Known rows, with every way that one mark hangs from another:
{tola {buzal lovi {vuper biket}} filu}: [ 10 -19  43   1  40  14  28   5   0 -38   1  46 -21  -3  -9  13  23 -13
  24 -44 -53  51]
{buzal tola}: [-15 -16  25  -6  -8  -1 -11  -1  10   2  -7   4 -19 -14  -6   7   1 -26
   6  25 -10  -8]
{biket {vuper {buzal {tola filu}}}}: [  4 -11  32  18  24  19 -16  -4 -20   1  -3  33 -20 -19  19  18   7  -8
   5  -1 -11  14]
{lovi {buzal vuper} {demir mina}}: [ 33   8 -21  42  20  27  36  14 -24   8   2  35 -21 -44  22  -8  -2 -17
   4  18 -16  27]
{tola buzal {filu biket}}: [  9   4  11   4  31  13  15   6  -4 -55  -7  -4  20 -18   7   4  -4   6
  12 -21 -14  65]
{mina demir}: [-10 -15   6 -12   0 -12  52 -23  -1   0   6  -6  -4  -3  -5  -4   0   1
 -11  -8  23  10]
{biket vuper}: [-13   1  11  17   8   6 -18   5 -22   9  10  14 -15 -15  23   6   1   1
 -13 -15   8  -1]
{biket {vuper {buzal {lovi {demir mina}} {tola filu}}}}: [ -5 -18  36  32  24  31  -4  -6 -29   4   0  53 -37 -35  17  19  10 -25
   3   3 -16  28]
{filu biket tola}: [-23 -20  11   1   2   4   0 -30  -3 -46   7  24  23 -17  52  13  -9 -22
 -36   8  11  -3]
{vuper biket {buzal lovi}}: [ 39 -27  20   9  45  14  26 -39   9  -2 -11  60   6  -4   9  32  17   2
   4   7  -9  14]
{buzal {lovi demir} vuper}: [-13  -9  45  14  16   6  27  18  -5   2  12  64 -42 -17   7  -7  14 -33
  -3 -20 -26 -18]
{buzal {lovi {demir mina}} {tola filu} {vuper biket}}: [ -4 -38  55  22  15  25  25   3  -5 -11   0  84 -64 -33  -6   6  27 -71
  20   6 -45  21]
{lovi {buzal {tola {filu biket}} vuper} demir}: [ 34  13  18  30  37  18  33  30  -8 -20 -10  49 -23 -55  28  -8  -2 -39
  15  20 -31   8]
{filu {biket vuper} {tola {buzal lovi}}}: [-43 -26  39   9  26  11  -4 -27 -16 -52  17  41   8 -36  64  31  -5 -16
 -45 -19  -1  23]
{tola {buzal vuper}}: [ -2 -11  24   0  18   5   9   7   1 -13   6   8 -10  -7   5   4   3   7
   4 -21 -23  31]
{filu {biket {vuper {buzal {lovi demir}}}} tola}: [-13 -19  35  23  32  21   3 -30 -21 -37  10  65   9 -39  78  22  -5 -23
 -46  -1   9   3]
{gizafoz {buzal lovi {tola filu}}}: [ 11 -32  17 -23  15  -3   8  -4  -9 -21  -6  56 -45 -26 -21  19   2 -30
  21   7 -27  -2]
{vuper biket {buzal {lovi demir} {tola filu}}}: [ 55 -21  43  14  49  22  27 -18  10 -14 -21  71 -14 -20   5  23  18 -26
  21  19 -32  27]
{buzal {lovi demir} {tola filu}}: [ -6  -6  50   3  11   9  11  21   3 -17  -8  41 -40 -23 -15   0  12 -50
  20   4 -41   5]
{tola {buzal {lovi {demir mina}}} filu}: [ 11   2  18  11  25  23  24  17 -14 -36  -3  13 -13 -16 -15   2   7  -8
  23 -26 -42  77]
{biket {vuper {buzal {lovi demir} {tola filu}}}}: [  4  -9  48  24  33  22  -3   4 -20   0  -2  54 -32 -30  21  16   9 -20
   4  -5 -20  12]

Rows:
[-33 -18  20  14   7  10 -14 -26 -20 -38  15  36  11 -29  71  17  -8 -22
 -47  -4  17  -3] => {filu {biket vuper} tola}
[-12 -33  41   7  20   3  25 -13   4   1   9  73 -33  -6   3  15  24 -30
  -1 -19 -22 -17] => {buzal lovi {vuper biket}}
[  0   8  36  21  47  21  19  18 -17 -51   2  32  -4 -40  22   6   0  -9
   2 -37 -21  61] => {tola {buzal {lovi demir}} {filu {biket vuper}}}
[-26 -20  36  18   6  22  17   2  -9 -28  -6  44 -33 -47  -4   5   5 -60
   9  20 -19  26] => {buzal {lovi {demir mina}} {tola {filu biket}}}
[-12 -12  36  22  35  27  36  11 -17 -51   4  44 -18 -38  10   2   7 -26
   9 -29 -31  68] => {tola {buzal {lovi {demir mina}} vuper} {filu biket}}
[-15 -20  17  -3  17   7   4 -27   1 -59   5  12  31 -21  52  19 -11  -7
 -34   0   1  31] => {filu biket {tola buzal}}
[  2 -11  14  11  16   5  16   5   0   7  -5  33 -25 -32   9  11   3 -26
  11  21 -28 -15] => {lovi {buzal tola vuper}}
[-26 -49  65   1  12   2  14 -14  14   3   2  77 -53 -20  -3  23  24 -56
   5   7 -32 -25] => {buzal lovi tola {vuper biket}}
[ 36  -4  -8  19  34   8  30  -5  -2   3  -2  43  -6 -21  20  12   8  -5
   7   5 -18  -2] => {lovi {buzal {vuper biket}}}
[  0 -11  19  34  26  28   2 -11 -32  12   8  48 -23 -30  27  17   6  -5
 -12  -4   1  22] => {biket {vuper {buzal {lovi {demir mina}}}}}
[  0  -3  14  34  30  32  15  -5 -30 -30   0  44  -7 -37  25   6   1 -20
   0 -11  -1  43] => {tola {filu {biket {vuper {buzal {lovi {demir mina}}}}}}}
[ 20  11  30   3  35  15  24  26  -4 -39  -5  16  -9 -10 -12  -1   7  -4
  23 -34 -46  61] => {tola {buzal {lovi demir}} filu}
[ 14 -15  45  12  38  22  22  -8   1 -23 -16  55 -11 -31   8  15   6 -29
  12  17 -22  16] => {vuper {buzal {lovi demir} {tola {filu biket}}}}
[ 32 -22   0 -20  10  -2  -1   1 -11 -20  -9  35 -32 -23 -12   9  -4 -19
  22  15 -17   7] => {gizafoz {buzal {tola filu}}}
[ 40 -35  30  22  37  25  25 -34   6   2 -15  68 -17 -30  10  30  14 -26
   7  38 -14  30] => {vuper biket {buzal {lovi {demir mina}} tola}}
[  6 -43  23  -1  11   6  18  -2 -19  -1   6  81 -69 -47  -3  11   1 -45
   4  19 -20  -5] => {gizafoz {buzal {lovi {demir mina}} tola vuper}}
[ 10   3  27   2  29   6  19  13   4 -18   0  13  -5 -18   0   6  -1   4
   2 -16 -24  39] => {tola {buzal {lovi demir}}}
[-41 -24  49  -4   8   6   7  -5   5 -30  -7  40 -26 -28 -11  16   8 -51
  11   5 -22  -2] => {buzal lovi {tola {filu biket}}}
[ 27 -49  22   2  22   8  23 -13 -12  -3   3  94 -63 -48   3  17   5 -45
   5  23 -18   2] => {gizafoz {buzal {lovi {demir mina}} tola {vuper biket}}}
